What can hang from each mark
P: S
M: C S
G: C H U
S: M P
C: G M P
U: G
H: G

Each row was made from one small tree. The marks that hang from a mark follow it in brackets, in alphabetical order. Every link used is in the known rows. Write each row's tree.
Known rows
M(C(G)): [  7.4   3.7  36.0 -23.9   6.5   6.5  -5.7  38.7 -51.1   5.0 -11.6   6.3
  37.2  27.4 -46.2  29.9]
U(G(C(P) H)): [-20.1  21.8 -11.0 -32.0   4.3  20.7  -8.0  35.9 -33.6 -13.6  12.6  -3.7
  47.2  -7.7 -33.6  34.7]
S(M(C(P))): [ -2.1   2.3  45.7 -19.5   5.4   0.2  -2.5  62.1 -42.5   0.4 -23.9  13.9
  33.7   6.3 -13.9  16.8]
S(M): [ -6.0   5.5  31.9  -8.6   9.1   3.7  -5.2  53.8 -28.5   1.9  -5.1  16.1
  25.9 -13.4 -25.6   6.7]
H(G(C(M))): [-23.7  19.2 -21.2 -29.2 -15.8  34.1 -20.4  42.3 -21.5  -8.0   8.3 -23.8
  19.3 -17.2 -47.4  10.3]
G(C(M) H U): [ -6.8  43.4 -17.0 -37.1 -26.1  29.1 -25.2  54.4 -30.3   6.0  30.0  -6.5
  40.7 -21.7 -45.1   6.4]
G(C(M P(S)) H U): [ -8.9  45.2 -17.2 -42.9 -21.7  32.2 -22.0  61.5 -26.9  -3.8  11.7  -1.7
  44.2 -16.4 -20.0  14.4]
S(M(C) P): [ -4.9  -2.9  46.2 -11.7   5.5   0.6   9.2  53.8 -53.5  12.8 -44.3   8.9
  41.2  23.2 -13.6   7.4]
P(S): [-12.8   5.6   2.6  -6.8  21.0  12.5  -9.6  45.3 -22.3 -10.7 -21.0   2.5
  32.2  -6.5 -14.6  10.7]
C(G(H)): [  5.9   8.7  32.0 -23.5  14.0  17.3  -7.1  31.4 -27.2  -0.2  17.1   1.4
  43.1  11.4 -55.5  28.6]
P(S(M(C))): [ -7.0  -3.3  29.7  -7.5  14.1  -2.4   0.4  59.6 -30.2   1.2 -31.5  15.8
  40.5  -0.2  -0.5  17.6]
M(C(G) S(P)): [  9.0  -4.3  48.9 -19.1  17.4  -4.3  13.8  36.6 -83.2  11.9 -49.2  -7.1
  56.8  39.9 -43.6  23.9]
C(G(H U) M P(S)): [  3.2  23.8  24.2 -39.0  -1.6  25.6  -3.9  48.3 -29.2  -5.8   3.0  19.0
  56.0  19.6 -32.9  37.2]
G(H): [-10.5   5.0  18.8 -19.8  15.7  18.4 -15.7  42.6 -23.3 -12.9   8.3 -27.6
  46.3  -4.2 -41.9   6.8]
H(G): [-34.1   8.3 -12.3 -23.8   3.3  26.9 -20.5  36.8 -22.4 -10.5   0.8 -39.9
  34.1 -11.4 -49.0  -1.7]
P(S(M)): [ -9.8   1.0  21.0  -3.9  16.9   2.3  -1.6  55.6 -20.8  -2.4 -23.3  17.7
  34.7 -11.2  -3.4  12.6]
C(G M(S) P): [ 15.6  12.0  41.5 -29.3  10.9  19.3   5.1  40.0 -52.2 -11.5 -12.1  21.5
  32.7  22.9 -50.2  41.8]
H(G(C U)): [-35.5  36.1 -41.5 -35.3 -20.5  31.8 -29.4  42.5 -27.1   3.5  13.4 -30.7
  31.5 -26.8 -46.6  -6.8]

Write each row's tree
[-14.5  19.0 -12.6 -20.6   1.5  15.6   1.8  30.8 -51.3  -3.0  -1.7  11.6
  37.1  -3.7 -44.5  31.6] : U(G(C(M(S(P)))))
[ -2.9  23.6  28.5 -35.7   6.9  13.9  -3.3  52.1 -27.2   1.8  -3.4  17.5
  60.7   9.9 -15.7  29.3] : C(G(H U) P(S(M)))
[-14.3  50.5 -21.3 -44.6 -17.1  31.0 -28.7  55.5 -30.1  -2.2  17.2 -13.3
  41.1 -20.3 -26.8   4.1] : G(C(P) H U)
[ 10.4   1.4  48.9 -28.2  18.1  -2.2   5.2  44.8 -76.6  -1.7 -40.1  -3.4
  50.7  31.3 -37.8  32.6] : M(C(G P) S)
[ -2.5  -5.4  36.7 -14.9  18.4  -3.5   7.3  44.2 -82.9   3.7 -57.9 -22.5
  53.9  28.3 -33.7   7.4] : M(C S(P))
[-32.0  38.1 -36.5 -42.2 -24.9  38.0 -27.0  47.3 -27.4  -4.0   9.4 -24.2
  29.0 -19.7 -43.0   1.2] : H(G(C(M P) U))
[ -5.5  26.6  15.9 -37.8   9.5  20.7  -8.7  43.7 -28.2  -4.1  -1.9   7.4
  58.8  13.1 -23.3  27.5] : C(G(H U) P(S))
[-13.9  44.6 -14.0 -39.9 -16.2  23.8 -21.3  63.9 -25.4   1.4   6.9  -1.8
  47.6 -23.0  -7.8   8.6] : G(C(P(S(M))) H U)
[-16.7  18.2  -8.4 -31.0   0.7  21.6  -3.2  40.4 -30.9 -14.6   8.6   4.8
  49.4  -4.4 -29.2  42.0] : U(G(C(M P(S)) H))
[ -3.1  22.0   9.0 -29.9  -1.2  23.2 -12.0  60.5 -17.2 -14.0  -3.8  -0.8
  31.9 -13.2  -3.1  26.0] : G(C(P(S(M))) H)
[ 17.2   0.6  48.7 -22.4  10.1  11.7   5.5  36.9 -45.8   0.1   8.8   5.5
  51.2  16.8 -67.0  37.0] : C(G(H) M(S))
[ -3.2  31.1  18.3 -42.4   5.0  24.9 -13.8  39.4 -33.7  -3.3  11.3   1.0
  51.9  13.4 -42.2  22.8] : C(G(H U) P)
[ -7.9  47.8 -15.5 -45.3 -25.2  34.6 -25.7  58.2 -30.9  -3.1  20.4  -5.6
  39.1 -16.1 -33.3  10.3] : G(C(M P) H U)
[ -5.6  39.2 -11.2 -35.1 -20.9  23.6 -15.7  53.0 -46.6   9.2  10.9 -12.3
  49.8 -15.4 -43.8   3.4] : G(C(M(S(P))) H U)
[  1.6  11.0  31.1 -31.6  -0.5   7.1 -10.3  42.1 -51.3  11.1  -0.7  -4.8
  56.4  24.1 -49.0  22.4] : M(C(G(H U)))
[ -5.1  11.3  13.9 -22.2   9.5  26.9  -7.1  52.8 -27.1 -25.7 -23.8  12.0
  25.2   7.9 -15.8  24.4] : C(M P(S))
[-14.9  17.5  -7.6 -26.8  -2.5  19.2  -5.5  35.0 -33.4  -7.9  21.1   1.3
  46.9  -8.4 -46.0  36.3] : U(G(C(M) H))
[ -0.8  12.8  31.0 -37.5   3.8   9.9  -6.5  49.4 -48.0   1.2 -19.4  -0.6
  59.6  30.0 -24.3  30.1] : M(C(G(H U) P(S)))
